Each row was made from one small tree. Brackets hold a mark, then the marks that hang from it, in alphabetical order. Every link used is in the known rows. Write each row's tree.
(in the rows, 128 means zero)
Known rows
{A {R U}}: [114 166 162 160 143 167 172 152  75  88 119 137  75 134 146  94  81 128
  88  72  93 121 133 122 111 112 139 125  91 208 119 121 118 125 133 107
 133  95  77 139 136 101  87 104]
{Q {F U {V K}}}: [156 137 158 122 115 120 131 157  90 171 174 141  81 126 127 125  94  90
  75 131  91 141 102 156 147 118 151 131 131 197 139 119  95 104 146 123
 114 110 115 152  98 124 136  92]
{F Q {U Z} X}: [177 147 182 119 129 133 134 124  86 120 202 129  85 118 119  77  81 129
  67 121 121 180  81  93 128 149 143 139 118 208 105 148 130 123 133 132
 104 106 100 112 123 153 140  96]
{C F}: [155 132 159 140 161 144 161 160  87 102 156 133  56 137 137 117  92 101
  90 102 111 152 123 127 134 116 146 137 116 191 136 121 107 112 135 119
 103 104 100 127 104 124 115 115]
{T {F C Q U X}}: [174 180 178  92 143 121 151 140  88 119 205 133  39 133 102 104 111 103
  69 113 129 206 102 107 157 145 155 150 148 187 128 148 123  65 126 140
  65 105 125  93  96 161 147 114]
{D G {V F K {R E}}}: [103 190 122 168 125 152 125 228 145 141 132 156  74 166 114 150  88  58
 154 114 111 136 168 151 125  78 157 154 133 229 114 106  73 140 164  98
 149 100  97 186 110 113 105 104]
{R E {U Z}}: [146 132 165 167 150 166 157 133  82  99 131 141  83 121 128  75  84 126
  96  82 108 134 122 109 103 117 139 126  93 221  96 123 119 144 128 108
 137  83  69 135 135 103  89 102]
{D G {V K}}: [102 154 134 148 123 145 124 199 123 145 136 165  81 148 130 159  79  60
 144 129 121 103 148 166 135  96 144 138 127 204 159 116  64 137 150 105
 148 113 102 189  99 124 135  98]
{T {F C U}}: [161 153 173 116 153 135 152 151  90 118 180 133  47 133 120 109 101 103
  74 109 112 178 114 118 141 131 152 145 136 191 131 139 118  93 129 126
  86 105 125 109 101 145 130 110]
{F G U X}: [184 144 185 129 127 132 145 144  76 131 164 146  86 143 119 111  71 122
  80 121  94 173 103 106 145 142 149 125 114 207 116 129 130 100 132 123
 115  94 120 126 114 158 138  73]
{J {R {U Z}}}: [133 156 165 155 143 166 153 137  81  97 132 128  92 121 150  75  74 136
  92  77 107 122 131 107 107 121 137 128  86 225 112 129 122 152 139 109
 145  91  67 139 138 101 101 100]
{A {R E {U Z}}}: [137 175 162 179 143 175 167 135  87  91 125 127  87 125 144  68  76 143
 105  66  94 143 137 115  98 109 140 129  84 242  81 116 127 163 132 103
 142  72  58 137 144 102  72 104]
{V {F G {U Z}}}: [193 119 184 121 123 139 136 150  91 115 180 145  98 138 122  94  79 110
 103 121 130 145 104  91 141 145 151 134  95 208 123 151 121 116 143 124
 125  93 113 129 114 148 142  86]
{A {R {U Z}}}: [133 155 164 157 139 166 156 135  84  88 134 131  86 118 151  74  76 135
  88  78 106 127 124 109 106 119 136 126  79 222 114 130 118 148 137 111
 145  92  68 138 142  96  96 102]
{C {F G Q U V X}}: [204 155 182  93 130 103 148 142  74 154 183 150  77 148 110 122 100 113
  95 129 106 197  84 124 184 149 162 136 134 172 140 127 119  64 133 143
  86 101 120 124  89 154 146  79]
{F C {V {R E}} X}: [147 189 159 162 161 140 151 182  83 153 133 127  79 151 113 111  94 130
  93  94  62 216 123 126 124 109 160 146 144 208  85 110 139 132 132 113
 102 105  98 134 120 102  95  96]
{A R}: [127 173 161 166 151 164 169 172  82 101 132 120  79 141 153 108  73 127
  98  85  89 144 137 130 112 110 145 134 104 213 110 118 126 153 135 105
 123  98  87 137 126 120  93 106]
{G {D V}}: [120 137 142 148 128 147 123 167  97 152 135 149  86 147 136 154  81  92
  97 121  94 134 138 149 135 103 148 138 115 187 156 121  85 159 135  99
 137 129  86 176 106 104 117 103]
{C {F G}}: [175 139 165 129 164 133 165 167  85 111 142 142  61 149 132 130  93  96
 118 106 122 163 130 128 154 123 153 132 111 185 149 117 107 100 134 121
 109  94 108 134  93 140 124 101]
{G {D {V F}}}: [129 128 145 138 108 148 118 171 105 138 151 153  87 153 125 151  90  79
  95 123 108 116 140 139 140 104 154 143 108 191 160 137  81 137 142 105
 130 123  87 172 100  99 125 111]
{F C G}: [154 153 171 128 169 142 165 185  76 113 127 146  73 153 122 127  94 101
 125 100 131 164 139 124 142 127 153 136 122 181 148 132 123 106 123 118
 105 100 116 132 103 143 128 102]
{F {U Z} V}: [169 109 177 140 128 138 130 134  75 153 174 136 110 122 136  89  75 137
  79 124  82 148  77 120 127 136 147 132 112 197 114 135 126 153 138 121
 128 113 100 142 123 119 127  81]
{Q {F G V}}: [176 127 167 120 151 121 155 166  73 160 137 150  82 147 129 136 100  95
 117 117  96 153 117 143 164 124 161 130 117 175 155 117 111 103 137 123
 112  99 111 147  88 123 132  92]
{G {D {V {F U} K}}}: [129 145 141 128  73 135 100 169 121 159 175 156  89 145 119 155  83  68
  84 143 114 114 136 151 145 107 150 139 119 207 155 137  66 125 152 107
 138 124 101 185 100 115 140  98]
{T {F Q}}: [149 152 160 123 166 139 165 167  87 105 163 133  44 139 124 115 107  93
  99 101 135 164 125 123 141 121 153 144 131 174 144 132 108 105 133 125
  90 106 105 117  97 141 122 123]
{Q {F C G {X {Z U}}}}: [208 155 187 102 129 118 135 124 108 129 185 142  99 113 107 100 107 113
  99 120 136 198 108  93 148 161 149 130 109 197 105 150 119 114 129 143
  97  87 114 112 104 149 170 104]
{G {D {V {F U X} K}}}: [147 153 148 120  56 127  89 150 120 166 193 153  89 142 111 149  81  75
  66 148 105 130 126 141 149 113 149 137 118 219 145 140  71 111 152 116
 132 120 102 179  99 116 153  92]
{E {R U}}: [115 158 161 160 142 165 180 154  73  92 115 135  74 135 149  93  81 129
  86  68  93 120 133 127 112 121 140 124  94 208 118 117 118 125 133 110
 135  96  79 139 138 101  88 102]
{C {F {G D} {U Z} V}}: [203 124 172 107 120 111 115 131  76 176 180 146 101 140 134 134  89 117
 105 142  96 174 103 133 181 138 159 136 113 192 154 124 101 137 137 122
 130 108 102 160  90 121 140  74]
{X {Z U}}: [158 115 176 154 132 154 138 138 102 109 161 134 122 113 130  85  82 132
  88 110 117 143  98  98 100 143 138 125  98 195  84 141 120 177 132 117
 128 106  91 131 130 125 131 104]
{D G}: [125 134 162 150 153 155 150 186  83 114 141 151  80 150 135 136  81  96
 132 112 106 115 132 129 131 115 148 140 121 197 141 121 108 137 135 106
 131 104 102 148 112 132 120 101]
{D G V}: [114 138 148 149 141 149 135 184 108 134 133 162  83 151 133 148  80  82
 136 120 104 113 133 147 135 106 148 143 122 192 151 119  87 140 142 106
 138 115 101 168 107 123 125  99]
{X Z}: [154 119 171 156 147 156 146 153  88 109 151 132  99 124 136 101  79 121
  92 105 108 144 108 112 108 129 139 130 102 200 106 134 119 151 132 114
 124 107 100 134 119 121 123 107]

Which tree is each row?
[168 155 163 114 173 125 174 175  83 105 149 145  56 153 123 128 105  90
 128 103 149 175 130 126 162 130 156 141 125 168 157 124 108  85 129 127
  93  97 109 123  89 157 127 111] -> {C {F G Q}}
[176 126 181 126 124 139 151 169  84 113 163 151  87 153 117 115  84 104
  98 116 117 139 115 105 145 138 156 133 108 195 128 142 122  92 139 121
 114  95 122 128 110 151 133  87] -> {V {F G U}}
[187 150 188 108 127 118 142 153  67 162 160 153  96 147 110 121  88 125
  91 124  87 187  92 123 165 146 159 131 133 185 131 136 135  83 125 132
  99 103 127 132 102 141 149  71] -> {F C G U V X}
[110 145 137 135 104 146 117 205 130 132 153 169  81 157 120 157  86  48
 145 132 134  86 147 153 140  97 149 143 119 205 163 133  63 115 158 110
 141 108 104 187  94 118 144 106] -> {D G {V F K}}
[171 126 181 136 114 133 133 134  68 158 172 140  98 134 125 107  75 134
  57 125  59 158  77 121 136 135 149 127 123 197 111 128 131 112 133 123
 111 111 107 135 117 121 130  75] -> {F U V X}
[134 151 164 156 141 163 164 135  80  93 131 129  87 120 153  72  78 136
  90  72 104 126 123 115 108 128 135 125  81 223 113 127 118 149 138 112
 146  91  72 140 142  98  96 102] -> {E {R {U Z}}}
[191 148 178 133 117 136 126 155 117 117 172 137 120 131 110  89  86 127
  92 116 118 188 103  67 122 149 152 132  92 211  75 146 124 139 153 127
 131  97 103 128 129 129 147  89] -> {V {F G {X {Z U}}} R}
[100 198 114 181 131 147 117 202 125 170 117 137  79 152 125 156  80  80
 113 114  90 173 172 166 120  74 152 146 134 224 117  92  73 180 149  85
 153 119  81 197 114  99  86 103] -> {G {D {V K {R E}}}}
[107 152 129 148 107 142 112 179 111 163 137 150  85 143 134 165  79  70
 104 129 113 122 153 171 135  92 144 134 119 200 165 116  62 157 143  98
 147 127  88 198  98 103 126 104] -> {G {D {V K}}}
[148 168 171 114 179 134 177 194  76 109 136 149  67 155 112 126 106  95
 137  99 159 175 138 123 152 135 157 144 136 164 156 139 123  94 117 123
  88 103 116 123  98 157 131 111] -> {F C G Q}
[131 153 166 121 166 135 164 186  68 134 144 145  80 146 117 122 109 107
 114 103 123 161 112 140 142 127 158 146 145 154 152 139 124 110 121 125
  84 120 105 133  99 122 125 114] -> {F C Q V}
[199 161 171 100 128 115 132 137  88 133 182 143  82 140 115 140 103 102
 116 126 138 198 122 115 173 144 154 142 114 190 146 134  99 109 129 131
 104 100 101 138  85 142 152 104] -> {C {F {G D} Q {X Z}}}
[118 184 159 183 146 176 182 152  79  90 107 135  75 140 139  89  80 133
 100  61  83 136 147 127 102 102 143 128  96 228  85 107 127 136 128 100
 131  75  69 135 139 104  62 105] -> {A {R E U}}
[115 136 153 155 159 147 152 172  69 135 107 147  85 138 132 103  91 123
  77  92  72 146 108 121 121 109 150 128 114 177 130 112 111 116 145 107
 140 122  86 153 134  74  94  88] -> {F {V {R U}}}
[181 139 174 118 146 124 156 149  84 134 165 143  69 138 125 119  93  99
  92 117 108 166 115 119 156 137 153 133 118 196 136 123 114  92 136 124
 108  93 125 123 104 160 133  92] -> {Q {F G U}}
[183 126 174 127 138 138 133 123  96 124 194 125  66 116 135  85  85 116
  71 118 108 168  97 103 130 135 145 139 108 211 114 138 115 132 142 125
 115 103 107 118 112 140 131  99] -> {T {F {U Z}}}
[153 155 161 106  82 125 111 146 105 150 198 154  84 147 102 137  95  91
  69 139 113 151 110 120 158 129 157 148 127 191 145 151  92 103 140 123
 105 126  99 147 101 130 146 102] -> {G {D {V {F Q U X}}}}
[173 130 175 119 109 135 131 165  79 136 167 154  93 159 118 142  87 100
  99 129 112 137 129 113 160 134 160 137 110 195 148 138 108 114 136 112
 124 104 113 149 103 138 134  87] -> {V {F {G D} U}}
[ 89 181 121 158 140 143 119 221 134 151 124 153  74 151 131 156  78  64
 141 124 108 138 154 157 130  86 147 147 134 209 146 104  67 147 162  98
 158 124 103 191 113 114 121  97] -> {D G {V K R}}
[194 186 183  82 146 110 155 149  86 126 193 145  45 145  98 115 109  97
  97 116 141 216 112 106 176 149 159 146 144 180 140 146 122  53 126 143
  70  95 136  99  88 177 156  99] -> {T {F C G Q U X}}
[160 143 170 117 149 141 167 191  82 100 148 152  76 160 110 123 101  88
 130 104 156 140 131 110 148 133 160 141 115 172 151 144 116  88 135 123
 100  98 111 130 100 151 133 110] -> {V {F G Q}}
[164 128 159 131  79 140  96 138 115 147 180 148 108 135 117 136  83  95
  80 133 103 140 116 117 136 123 147 139  95 212 129 150  87 139 146 118
 131 121  89 165 102  96 149 106] -> {G {D {V {F {X Z}}}}}
[197 149 177  99 151 122 147 142  93 124 189 138  65 131 119  96  96 103
 111 120 148 190 106 102 161 148 154 142 119 189 136 143 115 107 136 133
 103  94 116 115  99 170 142  96] -> {T {F G Q {U Z}}}
[154 145 154 128 168 125 157 170  77 136 111 156  69 149 126 120 103 108
 106  97  91 173 119 126 159 116 158 129 113 171 149 107 101  81 148 119
 131 107  98 150 111  93 105  84] -> {C {F G {V {R U}}}}
[143 156 150 116 139 122 143 181  90 157 157 142  68 133 123 138 111  75
 101 118 116 150 131 166 150 111 154 139 139 184 163 126  93  96 138 126
  99 110 111 154  84 110 139 114] -> {Q {F C {V K}}}
[182 149 176 116 139 130 139 132  98 121 188 127  71 115 117 104 105 105
  75 112 117 190 109 107 134 140 145 140 118 209 115 146 119 101 130 138
  86 100 112 110 100 128 154 123] -> {Q {F C {X Z}}}
[174 155 150 111 115 114 116 143 103 174 155 155  74 147 121 165  95  77
  98 136 100 172 139 143 177 116 157 135 113 200 168 119  78 112 140 120
 124 109  99 165  83 123 147  96] -> {Q {F {G {D V}} X}}
[160 174 163 150 149 148 146 171 107 110 182 122  79 138 109  73  93 119
  96  99 120 194 113  88 113 127 159 158 125 221  71 136 133 141 144 115
 108  98  94 113 135 141  96 111] -> {V {F Q {U Z}} {R E}}
[168 171 166 158 148 147 159 191  98 122 143 137  80 164 110 106  84 114
 110 100  94 189 132  99 129 120 163 144 121 219  82 115 132 116 144 106
 120  86 114 129 126 146  94  87] -> {V {F G U} {R E}}
[134 170 137 142 133 125 120 211  84 189 115 146  98 159 131 167  83  91
 125 129  93 167 151 159 157  99 159 136 127 190 160 100  86 154 149  98
 156 122 102 200 100  99 117  78] -> {F {G D} {V K R}}
[179 128 168 120 151 127 152 165  74 153 138 149  75 152 130 136  95 100
 117 114  99 161 117 138 166 121 161 130 117 172 154 119 110 106 138 121
 115  99 115 148  85 122 129  87] -> {T {F G V}}
[197 166 180  98 139 112 157 141  85 121 188 144  58 143 109 115  97 107
  91 120 128 199 100 110 171 149 155 138 130 187 134 131 118  64 132 139
  85  95 121 109  95 173 143  90] -> {C {F G Q U X}}
[186 172 189  87 127 122 153 166  85 112 192 153  71 154  89 111 106  98
  99 115 149 183 110  96 165 154 162 145 132 184 136 162 130  51 128 141
  74  96 130 105  99 169 158 100] -> {V {F C G Q U X}}
